Known rows, with every step that occurs:
B/A/M: [ 1.99  2.04 -0.34  2.41  0.87 -0.19 -2.44 -1.46  3.21  0.16  1.48  1.73
  2.44 -0.44  2.53 -0.10 -1.10  1.30  2.18 -0.61  2.27 -1.13]
E/C: [-1.27  1.56  0.55 -1.02  0.37 -1.16 -2.03 -2.03 -2.76  0.22 -0.27 -1.27
  0.23 -1.14 -0.60 -0.81  0.45 -1.28  0.54 -1.33  0.50  0.31]
G/E/M/A: [ 0.18 -0.01 -1.18  0.89 -1.09 -0.85 -1.95  1.08 -1.07 -0.47 -0.18  0.26
 -1.37  0.86 -1.28 -0.07 -0.86  1.54 -2.68  1.36 -0.28  0.86]
B/E/C: [-0.16 -0.41  1.51 -1.55  1.11 -0.19  0.83 -2.14 -1.57 -0.33 -0.69 -1.68
  2.16 -0.83 -0.85 -1.19  0.77 -0.52  1.17 -1.44  0.89 -1.03]
G/C/E/M/A/B: [-1.05  0.04  0.15 -3.04  0.23 -1.36 -0.52 -0.15 -1.30  1.56  2.30 -0.19
 -0.26  0.22  1.76  0.28  0.59  1.93 -2.94 -0.05 -0.16  0.77]
G/C/E: [-1.53  1.17 -0.09 -2.17 -0.15 -2.58 -1.19 -1.12 -4.36  0.50  0.71 -1.63
 -0.25 -0.33  0.44 -0.03  0.33  0.63 -0.47 -1.25 -0.04  0.23]
A/G/M/C: [ 1.38 -1.07 -0.04  2.81 -0.05  1.92  0.03  0.89 -0.90 -0.57 -0.30 -1.56
 -1.81  0.85 -0.03  1.81 -0.65 -3.82  0.42  0.71 -1.31 -0.63]
C/E/M/G: [-2.06  0.14 -1.76 -1.71 -0.81 -0.82  0.67  0.57 -2.02 -0.34 -0.32  1.68
 -2.97 -0.92 -0.32 -0.71 -0.23  1.75 -1.52  1.49  0.11  1.75]
M/A/G/C: [ 1.10  0.73  1.27 -0.68  1.77 -0.51 -1.21  1.51 -3.63 -0.03  1.41 -1.60
  0.84 -0.70  0.39  0.03 -0.52 -1.45 -1.01 -2.24 -1.11 -3.25]
A/B/E/M/G/C: [-0.07 -2.79  1.35 -3.95  1.32  2.86  3.27  1.27  2.25  0.08  0.22  0.34
 -0.24 -0.79  0.83 -0.41  1.47  1.43  1.37 -0.42  1.88 -1.32]
M/G/C: [-1.30  0.95 -0.54 -2.56  1.04 -0.40 -0.69  1.29 -2.44 -0.67 -0.33 -0.88
 -1.54 -1.47  0.36 -0.58  0.75 -0.13  1.24 -1.59  1.43 -1.57]
C/E/M: [-0.95 -0.42 -0.93 -0.14 -1.39 -1.82 -1.33 -1.74 -2.39  0.45  0.17  0.96
 -1.69 -0.13  0.17 -0.32 -0.69  1.07 -1.47  0.95 -0.61  2.22]
E/M/C: [ 0.72 -1.04 -0.85  2.06 -1.48  0.27 -1.86 -0.12 -1.90  0.28 -0.49 -1.73
 -2.03 -0.46  1.01  1.42 -0.27 -1.95  0.28  1.07 -0.02  1.57]
G/M/C/E: [-0.85  0.59 -1.98  1.35 -1.29 -1.09 -0.29 -0.41 -2.26 -0.43 -0.13 -1.75
 -2.88  1.24  0.28  1.89  0.03 -1.23 -1.16  1.58 -0.61  1.91]
G/E: [-0.59  0.11 -0.67  1.08 -1.05 -1.51 -1.40  0.25 -0.50 -0.33 -1.39 -0.02
 -0.24  0.98 -2.50 -0.33 -0.46  0.32  0.40 -0.21 -0.19  0.17]
B/A/G/M/C/E: [ 1.25  0.26 -0.04  2.56 -0.67  1.41  2.85  0.95  0.88  0.27  1.35 -0.60
  0.04  0.88  1.09  2.42 -0.51 -1.23 -0.01  1.50 -1.10  1.61]
B/E/M: [ 1.18 -2.49  0.50  0.39  0.11  0.41 -0.17 -1.01 -0.14 -0.34 -0.48  0.35
  0.19 -0.38  0.50 -1.10 -0.42  0.61  0.82  0.17  0.32 -0.31]
A/G/C: [ 0.93 -0.26  1.99 -0.52  0.88  0.50 -0.91  0.30 -3.07  0.47  0.62 -1.17
  0.61 -0.66  0.17  0.14 -0.35 -1.84  1.00 -2.23 -0.59 -2.39]
M/G/A: [-0.92  1.04 -1.53  1.38 -0.34 -0.57 -0.39  0.54  1.70 -1.18 -2.02  1.45
 -1.22 -0.29  0.19 -1.49  0.40 -0.30  1.40 -0.12 -1.44  0.29]
M/C: [ 0.01  0.43 -0.84  1.91 -0.35 -1.35 -1.40  0.18 -1.51 -0.16 -0.95 -2.32
 -0.55 -0.37  0.50  1.14 -0.05 -2.52  1.28 -0.34 -0.26 -0.46]
E/M: [ 0.16 -0.53 -0.32  0.93 -0.80 -0.63 -3.04 -1.08 -1.27  0.12 -0.12  0.76
 -1.46 -0.46  0.71 -0.48 -0.71 -0.10  0.37  0.27  0.00  0.99]
G/M/A/B/E: [ 0.12 -1.00 -0.05 -0.02  2.30  0.04  0.75 -0.21  4.03 -0.65  0.94  0.90
  0.96  1.86  1.15 -1.26  0.53  1.06  0.11 -0.41 -0.48 -2.30]
B/A: [ 0.48  1.28 -0.18  1.88  0.32 -1.05 -1.30 -0.52  2.05  0.16  0.41  0.78
  2.04 -0.52  1.45 -0.62 -0.33  0.28  2.73 -1.16  0.37  0.21]

Rows:
[ 0.31  2.36 -0.28 -1.01  0.17  2.05  1.38  0.61  2.67 -0.12  0.09  1.04
  0.86 -0.71 -0.98  0.49  0.29  2.18  0.33  0.74  3.52  0.29]
B/A/M/G/E/C
[-0.10 -0.99  2.21 -0.53  0.62  0.83  2.08 -2.84  4.67  0.47 -1.09  0.28
  3.33  0.51  0.33 -1.32  1.72 -0.72  1.96 -0.98 -1.14  0.37]
G/A/B/E/C
[-0.90  0.85 -1.55 -0.44 -0.53 -2.90 -1.74 -0.46 -3.08  0.08  1.20  0.67
 -1.26 -0.06  0.53 -0.72 -0.82  1.81 -3.40  0.93 -0.85  1.39]
C/E/M/A
[-0.70 -0.42 -0.60 -2.43  0.18  1.25 -0.95  0.97 -2.93 -0.21  0.20 -0.34
 -3.08 -1.70  0.91 -0.07  0.34  0.71  0.22 -0.24  1.70  0.18]
E/M/G/C
[-0.32 -0.19  1.10 -1.95  2.51  0.90  1.12 -1.31  2.46 -0.35  1.05 -0.34
  1.36  0.94  0.66 -0.92  1.46  0.33 -0.77 -0.47  0.16 -1.20]
G/M/A/B/E/C
[ 1.73  1.40 -0.82  3.61 -0.41 -0.51 -3.53 -2.55  2.37 -0.40 -0.58  1.58
  0.64  0.66  1.67 -0.47 -0.88 -0.17  0.82 -0.02 -0.25 -0.30]
G/A/M
[ 0.54 -1.64  1.36  1.56  0.48  0.24  1.59 -1.63  6.14  0.17 -1.28  1.48
  3.02  1.26  0.94 -1.60  0.99 -0.17  2.76 -0.74 -1.98 -0.61]
G/A/B/E
[-0.44 -0.65 -0.35  0.14 -0.64 -0.43 -0.73  1.03  2.75  0.60  0.39  1.31
 -0.09  1.75 -1.00 -0.05 -0.28  1.65 -2.18  1.00 -0.53  0.84]
G/E/M/A/B
[ 0.76  1.28 -1.43  1.29 -0.59 -1.71 -0.92 -1.01 -1.60  0.22  0.46 -1.44
 -0.34  0.14  0.80  1.95 -0.66 -0.62 -1.19  0.93  0.99 -0.38]
A/M/C/E
[ 0.91  1.67 -1.44  1.14 -0.02  1.13  1.13  1.82  4.29 -0.74  0.04  2.20
  0.63  0.11 -0.22  0.24 -0.61  2.93  1.08  0.90  2.94 -0.67]
B/A/M/G/E
[ 1.41  2.28 -0.37 -0.94  1.70  1.46 -0.52  0.77  1.85 -0.34  1.49  0.64
  0.74 -1.71  2.83  0.44  0.14  2.04  1.97 -0.94  3.93 -2.06]
B/A/M/G/C
[-1.46  0.96  0.33 -1.12 -0.92 -0.71 -0.92 -1.00 -1.94  0.17 -1.13 -1.39
  0.16  0.14 -2.75  0.03  0.48 -0.24 -0.55 -0.19  0.32  1.26]
G/E/C
[-0.44  0.25  1.80 -2.53  2.74 -0.74  1.49 -0.96  2.18  0.29  0.66 -0.83
  3.49 -0.23  0.08 -1.43  1.38  0.07 -0.27 -1.81  0.39 -2.22]
M/A/B/E/C
[-1.86  0.34 -1.63 -0.44 -0.32 -0.45  0.86  2.28 -0.09 -1.06 -2.00  0.50
 -1.73  0.18 -2.79 -0.68  0.03  0.86  0.29  0.43  0.44 -0.32]
M/G/E
[-2.34  1.35 -1.06 -3.83  0.37 -1.48  1.07  0.90 -3.97 -0.19  0.14 -0.83
 -1.99 -1.15 -0.21 -0.29  0.67  1.31 -0.67 -0.80  0.77 -0.22]
M/G/C/E
[-1.08  0.87 -1.50  0.74 -1.05 -2.50  0.23 -0.15 -2.78  0.24 -0.45 -2.25
 -0.82 -0.08 -0.01  1.38  0.07 -1.27 -0.48  0.44 -0.80  1.05]
M/C/E
[ 0.36 -1.27  1.32 -1.92 -0.79  0.72  0.48 -0.18 -4.36  1.10  1.48 -0.27
 -0.87 -0.55  0.19  0.86 -0.63 -0.09 -1.94 -0.06 -0.85  0.78]
A/G/C/E/M
[ 1.46 -3.54  1.10  0.50 -0.07  1.87  2.40  0.00  3.34  0.59 -0.48 -1.11
  0.80  0.30  1.19  1.16  0.69 -1.36  1.70  0.76  0.27  0.00]
A/B/E/M/C
[ 2.53  1.24 -1.22  4.57 -1.19  0.04 -2.44 -1.48  1.91 -0.47 -0.83 -0.93
  0.06  0.60  2.12  1.77 -0.24 -1.81  0.76  0.85 -0.33  0.02]
G/A/M/C
[ 1.52 -3.15  1.28  1.48 -0.55  1.54  1.23 -1.60  6.02  0.36 -0.98  2.19
  1.81  1.19  1.66 -1.08  0.64  0.47  1.57  0.50 -1.63  1.13]
G/A/B/E/M
[-0.20  0.90  1.26 -0.81  0.23  0.10  0.42  1.27 -2.38 -0.07  0.13 -1.09
  1.05  0.06 -3.23  0.02 -0.36 -1.07 -2.61 -0.44 -1.20 -1.02]
M/A/G/E/C
[-1.19  0.16 -0.54 -1.14  0.02 -2.15 -0.48 -0.40  0.92  1.06  1.41  1.63
 -0.08  0.73  1.00 -0.51 -0.01  1.71 -2.85  0.65 -1.16  1.00]
C/E/M/A/B
[-1.27 -0.09 -1.92  0.06 -1.93 -0.38  0.86  0.09  0.42 -0.44 -1.04  2.41
 -2.78 -0.20  0.36 -0.69  0.04  1.37 -1.40  1.93 -1.68  3.38]
C/E/M/G/A
[ 1.90 -2.51  0.36  2.32 -2.51  2.31  1.47  2.34 -1.14  0.26 -1.10 -1.28
 -1.49  0.68 -2.02  2.59 -1.00 -2.32 -1.12  2.02 -0.87  1.29]
A/G/E/M/C
[-0.12  1.10  0.72 -1.88  1.08 -1.81  0.35  0.99 -4.67  0.49  1.71 -1.49
  0.78 -0.32  0.19 -0.02 -0.29 -0.18 -3.05 -1.47 -1.53 -1.98]
M/A/G/C/E
[-2.17  1.09 -0.59 -2.60 -0.34  0.15  1.25  1.17 -1.54 -0.65 -1.72 -0.52
 -1.31 -0.66 -3.49 -0.44  0.75  0.23 -0.45  0.19  1.12  0.68]
M/G/E/C
[ 0.51 -0.87  0.43  1.73  0.33  1.42 -0.92 -0.13 -0.51 -0.63  0.20  1.05
 -1.40  0.84 -0.26 -0.10 -1.00 -1.78  0.38 -0.14 -1.32 -1.02]
A/G/M
[ 1.64  0.06  0.53  2.86  0.54  2.16  0.08  0.17  2.52 -0.16  1.23  1.72
  0.82  0.63  1.22 -0.05 -0.98 -0.89  2.04  0.09 -0.66 -0.12]
B/A/G/M
[ 1.41 -0.18  1.26  2.40 -0.62  1.10  1.77  1.73  2.74  0.30 -0.04  1.34
  2.57  0.70 -1.47  0.41 -1.09 -0.13  1.64 -0.33 -0.74 -0.04]
B/A/G/E
[-0.27 -0.19  1.92 -0.63 -0.67  1.09  0.94  0.24 -2.10  0.32 -0.74 -0.83
  1.09  0.02 -3.65  0.35 -0.18 -1.97 -0.73 -0.45 -0.73  0.01]
A/G/E/C
[ 0.60  0.82  2.18  0.38 -0.60  1.96  2.15  0.41  1.09  0.70  0.31 -0.12
  2.78 -0.07 -1.89  0.66 -0.06 -0.60  0.55 -0.42  0.10  0.87]
B/A/G/E/C
[-0.35 -3.09  0.50 -2.07  1.24  2.08  3.35  1.10  4.32 -0.27 -0.67  2.21
 -0.05 -0.42  0.50 -1.34  0.81  1.21  1.29  0.38  1.03 -0.79]
A/B/E/M/G
